What can hang from each mark:
pamibug: zumef
kadal: farel gugugir
farel: zula
zumef: kepa
fepu: gugugir kepa nirazel
gugugir: fepu kadal
bevo: fepu
kepa: fepu zumef
zula: farel
nirazel: fepu

Each row was made from one small tree. The marks that hang from a mark follow it in brackets, in alphabetical order. Every link used is in the known rows. Write each row's tree.
Known rows:
kepa(fepu(gugugir(kadal(farel(zula))) nirazel) zumef): [-22 -96 -13  -8 -12  -8   6  32  -2  80 -76  16   9 -41 -17  58 -11 -46
 -18 -22]
kepa(fepu(gugugir(kadal(farel)) nirazel) zumef): [-14 -62  -6  -5 -17  -6   8  36   2  77 -83  17   1 -31 -21  70 -14 -55
 -19  -3]
bevo(fepu(gugugir kepa nirazel)): [ 24 -10 -12  -3 -22  51  18  -4  14  11   2   9   6  23  -6 -51 -26  35
  -6  34]
bevo(fepu(gugugir nirazel)): [ 40 -30 -24 -18 -10  30  31   3  23  16   6 -19  -2  22  -2 -42 -35  17
  -7  48]
kadal(farel(zula) gugugir(fepu(kepa(zumef) nirazel))): [-101   30  -15   34  -33   16   24  -24  -38   13  -23   -4   23    2
   41    3  -19    2  -29  -36]
fepu(gugugir(kadal(farel(zula))) kepa(zumef) nirazel): [-33   6 -24  19 -20  61  -2   8 -22  23 -47  26  25 -35  -6   4  40 -24
 -13 -15]
zumef(kepa(fepu(nirazel))): [-79 -74  19 -14   5 -41  16  25  30   2 -58  54  -4  40 -31  -7 -33  61
  24  26]
zula(farel): [ 16  -5  13 -23  38 -39   9  -1  13 -26  65  16 -51  49  47 -40  26  -8
 -41 -69]
nirazel(fepu(kepa)): [ 50  43  36  -4   9  -5 -20 -37  15 -64  95  31 -15  18  13 -46 -12  60
  29 -14]
kepa(fepu(gugugir nirazel)): [ -2 -66  -2   5  -8 -12  16  25  21  36 -71  28   1 -13 -20   0  -3   5
  22  33]
gugugir(kadal(farel)): [ 29  66   0  -3   2 -37  -4   8 -13 -22  55 -70 -17  22   2 -13  40  -4
  14 -33]
gugugir(kadal): [ 40  23   4 -32  11 -41 -15  11  15 -20  54 -51 -13  14 -32 -18  57 -11
  21 -26]
bevo(fepu(gugugir(kadal(farel(zula))) kepa nirazel)): [ 19 -24 -29  13 -12  50   9   0  -7  11   4 -34  18  -3   5 -39 -22  29
   1  15]
kepa(fepu): [  9 -44  28 -21 -12 -60   1  14  21  25  -1  20 -20  28 -22 -20   6  30
  18 -20]
nirazel(fepu(gugugir(kadal(farel)) kepa(zumef))): [ 32  49  24  14  27  17 -32 -27 -10 -37  57  10  -1 -26  22  30 -27   4
   6   7]
gugugir(fepu kadal(farel)): [ 20  59 -18  17   6 -24 -14  12 -27 -32  -9 -83   6 -11   5  54  34 -73
   1 -10]
fepu(gugugir(kadal)): [ 12  18   2 -17  35 -12 -16   7   7  -8  16 -25   0 -14 -18   8  39 -24
  10  29]
pamibug(zumef): [ 10  32  -4 -72 -47 -31  11 -60  21  11  54  14 -47  74  -4 -51  28 -13
 -72 -62]
farel(zula): [   1  -63   -1  -52    5  -45    1  -18   10  -11   88   14   -8   23
   -3 -106   48   56    1  -80]
nirazel(fepu): [ 67  24  25 -19  22 -25  -7 -31  24 -60 100   5 -23  16  16 -37 -22  42
  26  -1]

Which tree is each row?
[-19 -61  29 -40  -4 -35  -6  18  11  76 -37  57 -13  -1 -26  52 -18 -35
 -37 -14] | kepa(fepu(gugugir) zumef)
[-18 -80   4 -25 -22  -6  16  29  18  80 -77  59  -4 -15 -30  45 -14 -40
 -26  -3] | kepa(fepu(gugugir nirazel) zumef)
[ 14  -6 -53  28  -5   2   2  17 -27 -24 -41 -82  24 -40  10  27  39 -65
  11 -23] | gugugir(fepu(nirazel) kadal(farel(zula)))
[ 20   1 -20   2 -24  54  11   6  -4  29  -6 -17  10   8  -2  -4 -29  -4
 -23  15] | bevo(fepu(gugugir(kadal(farel)) kepa(zumef) nirazel))
[-96 -92   3  11  25 -29   6  28   6  11 -74  25  15   0 -14  22 -38  50
  23  33] | zumef(kepa(fepu(gugugir(kadal(farel(zula))) nirazel)))
[-90 -60  10  13  22 -27   9  32  10   6 -80  25   8  10 -18  34 -41  39
  23  50] | zumef(kepa(fepu(gugugir(kadal(farel)) nirazel)))
[-22  41 -18  23 -24  64   1  12 -18  19 -54  26  18 -24 -10  16  36 -35
 -11   3] | fepu(gugugir(kadal(farel)) kepa(zumef) nirazel)
[ 29  31  34  -7  23  17 -27 -34   7 -33  62  52  -6  -9  14   3 -27  20
  -2   9] | nirazel(fepu(gugugir kepa(zumef)))
[ 24  15  18  10  33  16 -35 -31 -14 -34  64  10   7 -38  25  19 -24  14
   5 -11] | nirazel(fepu(gugugir(kadal(farel(zula))) kepa(zumef)))
[-17  26  -8  17 -23  60  10   0   7  -8 -43  63  13  -1 -14 -50  42  19
  10  29] | fepu(gugugir kepa nirazel)
[ 44  37  38 -20   3  -2 -21 -36  14 -43  92  47 -18  17  10 -25 -17  38
   5 -29] | nirazel(fepu(kepa(zumef)))
[ -1 -49 -10  27  -4 -11  11  33   3  34 -75 -15   7 -30 -14  26  -2  -9
  28  29] | kepa(fepu(gugugir(kadal(farel)) nirazel))
[ -6 -82 -17  23   0 -13   6  28   0  36 -67 -14  13 -40 -10  13   3   1
  30  11] | kepa(fepu(gugugir(kadal(farel(zula))) nirazel))
[  7  46   0   3  27 -10  -9   5 -14  -9  17 -38  -3  -8   5  12  28 -17
   3  24] | fepu(gugugir(kadal(farel)))
[-70  99   6  30 -15 -16  25 -21 -28  -6  -4 -35   0  31  40  27 -29  -9
 -22  11] | kadal(farel gugugir(fepu))
[ 15   1  15 -33 -12  24  -3 -13   6  28  37  22  -5  38  -8 -20 -32  17
 -40   4] | bevo(fepu(gugugir kepa(zumef)))
[ -2  15  -8   1  31 -13 -12   2 -17  -8  23 -37   4 -18   8  -2  28  -9
   3   6] | fepu(gugugir(kadal(farel(zula))))
[-68  88 -11  41 -27   4  39 -13 -23  -4 -33 -33   6  22  40  21 -27 -14
 -16  22] | kadal(farel gugugir(fepu(nirazel)))
[ 31   4   7 -12   5  21 -13  -4   4   5  36 -26   5  18 -12 -18 -18  21
  -3  22] | bevo(fepu(gugugir(kadal) kepa))
[  2  25 -14   6 -33  25   5   2   5 -28 -48  30  11  11 -15 -16  45 -31
  -1  -5] | gugugir(fepu(kepa nirazel))
[ 39  55  23  29  33  15 -33 -28 -10 -58  62  -7   2 -26  25   9 -22  26
  30  24] | nirazel(fepu(gugugir(kadal(farel)) kepa))
[ 30  22  16  26  37  12 -35 -33 -13 -55  69  -5   8 -36  30  -3 -19  37
  27   5] | nirazel(fepu(gugugir(kadal(farel(zula))) kepa))
[ 25  40 -44  32 -12   5   6  22 -20 -29 -53 -81  14 -26   3  47  36 -81
  10   1] | gugugir(fepu(nirazel) kadal(farel))
